Known rows, with every way that one mark hangs from another:
{Q_355 Q_848}: 0,0,36,16,16,-9,-3,-9,0,-4,-24,35,-7,5,-3,-11,44,24,-4
{Q_270 {Q_54 {Q_848 Q_355}}}: -12,-20,23,11,14,6,1,27,-11,22,-1,38,9,-16,-5,0,11,11,3
{Q_183 {Q_618 Q_996}}: 20,-3,43,30,9,-12,-5,19,9,4,-10,28,-1,-1,-13,11,17,35,-5
{Q_848 {Q_355 Q_352}}: -2,-3,22,13,1,5,-3,-2,0,-1,-5,33,-11,-4,-16,-7,33,23,0
{Q_270 {Q_54 {Q_848 {Q_355 Q_352} {Q_618 Q_996}}}}: 13,-30,-14,-32,-23,12,9,23,-28,14,15,32,27,-20,2,8,-12,5,-5
{Q_690 {Q_183 {Q_618 Q_996}}}: 21,-11,29,35,6,-17,-11,25,13,19,-11,20,1,11,-4,10,16,42,3
{Q_848 {Q_355 Q_270 Q_352} Q_618}: 13,-13,7,-7,-20,17,-5,-3,-18,1,5,29,-3,-6,4,-5,38,16,-6
{Q_270 Q_54}: 2,-12,18,34,15,-4,-1,18,-2,-3,-5,35,-6,-13,-11,-9,16,20,-5
{Q_54 {Q_848 Q_355 {Q_618 Q_996}}}: 17,-18,29,-34,-3,19,13,13,-21,23,2,21,17,-10,-1,-5,4,14,2
{Q_690 Q_183 Q_996}: 15,-22,29,13,13,-23,6,11,14,10,-16,5,-1,16,-9,-20,11,41,12
{Q_618 {Q_270 {Q_54 {Q_848 Q_355}}} Q_996}: 12,-33,30,-17,12,-6,-22,36,-15,31,-6,20,32,-17,4,10,-4,16,4
{Q_54 {Q_848 Q_355 {Q_618 Q_270 Q_996}}}: 28,-21,41,-41,6,6,-7,14,-23,31,-5,9,27,-2,4,1,-1,25,7
{Q_355 Q_352 Q_848}: -3,-2,14,9,2,-15,-3,-12,-3,-12,-19,37,-2,4,-6,-3,40,22,-8
{Q_690 {Q_183 {Q_618 {Q_270 {Q_54 {Q_848 Q_355}}}}} Q_996}: 10,-37,22,14,13,-32,-22,49,6,44,-10,15,31,21,5,26,-13,40,21
{Q_618 {Q_270 {Q_54 Q_848}} Q_996}: 16,-31,29,-8,19,-20,-15,35,-16,21,-10,18,35,-17,1,11,-12,19,-4
{Q_618 {Q_270 Q_54} Q_996}: 27,-24,26,7,15,-18,-23,26,-4,7,-10,16,15,-12,-1,-1,2,27,-3
{Q_54 {Q_848 Q_618}}: 4,-8,33,-7,12,6,21,4,-21,10,-3,25,7,-4,-9,-8,4,24,-4

Rows:
27,-30,-26,-22,-33,0,-13,8,-26,-10,0,34,21,-13,22,7,21,3,-19 : {Q_355 {Q_270 Q_54} Q_352 {Q_848 {Q_618 Q_996}}}
28,-33,-22,-19,-35,17,-12,18,-22,1,14,29,13,-23,15,3,17,4,-11 : {Q_848 {Q_355 {Q_270 Q_54} Q_352} {Q_618 Q_996}}
14,-35,19,14,7,-19,-33,51,-4,51,-6,21,33,6,13,31,-7,33,13 : {Q_690 {Q_183 {Q_618 {Q_270 {Q_54 {Q_848 Q_355}}} Q_996}}}
19,-27,6,-19,-3,5,14,28,-25,12,8,25,25,-19,1,0,-18,12,-8 : {Q_270 {Q_54 {Q_848 {Q_618 Q_996}}}}
30,-20,39,-34,11,-8,-1,13,-24,21,-7,6,30,-3,0,0,-10,30,-2 : {Q_54 {Q_848 {Q_618 Q_270 Q_996}}}
30,-29,-4,-15,-20,5,-12,14,-22,-3,-4,29,17,-13,25,-1,26,4,-15 : {Q_355 {Q_270 Q_54} {Q_848 {Q_618 Q_996}}}
2,-18,9,2,7,6,19,21,-25,9,6,33,14,-12,-5,-2,-7,16,-6 : {Q_270 {Q_54 {Q_848 Q_618}}}
0,-22,32,11,29,-22,-11,28,-15,20,-12,24,22,-9,-4,6,-4,24,-1 : {Q_618 {Q_270 {Q_54 Q_848}}}
18,-20,-4,-6,-9,3,-17,7,-18,6,7,26,9,-2,-1,2,9,26,4 : {Q_848 {Q_355 Q_352} {Q_618 {Q_270 Q_54}}}
-1,-10,13,8,-6,-13,-15,-8,-8,-10,-20,37,2,-1,8,2,52,14,-14 : {Q_355 Q_270 Q_352 Q_848}
16,-13,33,38,11,-29,0,22,23,13,-16,14,-3,25,-11,3,10,50,11 : {Q_690 {Q_183 Q_618} Q_996}
7,-17,32,-18,-2,21,3,13,-27,23,-1,26,10,-10,9,-6,27,12,-1 : {Q_54 {Q_848 {Q_355 Q_270} Q_618}}
17,-23,33,15,15,-28,-20,45,-6,25,-8,27,33,-6,-2,32,-13,28,-5 : {Q_183 {Q_618 {Q_270 {Q_54 Q_848}} Q_996}}
24,-18,43,29,19,-43,-20,22,20,20,-22,2,9,34,-7,9,6,61,15 : {Q_690 {Q_183 {Q_618 Q_270}} Q_996}
39,-25,13,-10,1,-4,-14,19,-16,5,1,13,19,-9,5,-3,-6,27,-3 : {Q_848 {Q_618 {Q_270 Q_54} Q_996}}
17,-18,-11,-9,-8,-15,-16,-3,-20,-6,-8,31,17,8,9,6,14,24,-5 : {Q_355 Q_352 {Q_848 {Q_618 {Q_270 Q_54}}}}
-1,-21,-10,15,-11,-12,-20,9,-13,-12,-12,45,9,-10,13,7,42,4,-16 : {Q_355 {Q_270 Q_54} Q_352 Q_848}
15,-19,-3,3,-10,7,-10,6,-23,-3,-7,37,6,-6,21,-4,37,7,-12 : {Q_355 {Q_270 Q_54} {Q_848 Q_618}}
40,-13,37,-18,8,-5,-10,3,-13,5,-8,5,13,0,-1,-11,5,36,-1 : {Q_848 {Q_618 Q_270 Q_996}}
-6,-16,45,1,12,9,-6,17,-15,24,-12,27,6,-14,5,-1,35,10,-2 : {Q_54 {Q_848 {Q_355 Q_270}}}
11,-35,23,23,17,-46,-16,47,7,35,-13,12,33,20,1,24,-23,46,13 : {Q_690 {Q_183 {Q_618 {Q_270 {Q_54 Q_848}}}} Q_996}
11,-27,12,3,-5,-20,-28,41,-7,27,0,33,36,-6,0,39,-9,23,-1 : {Q_183 {Q_618 {Q_270 {Q_54 {Q_848 {Q_355 Q_352}}}} Q_996}}
-1,-22,-4,18,-14,6,-19,17,-10,0,1,40,2,-20,5,4,36,6,-7 : {Q_848 {Q_355 {Q_270 Q_54} Q_352}}
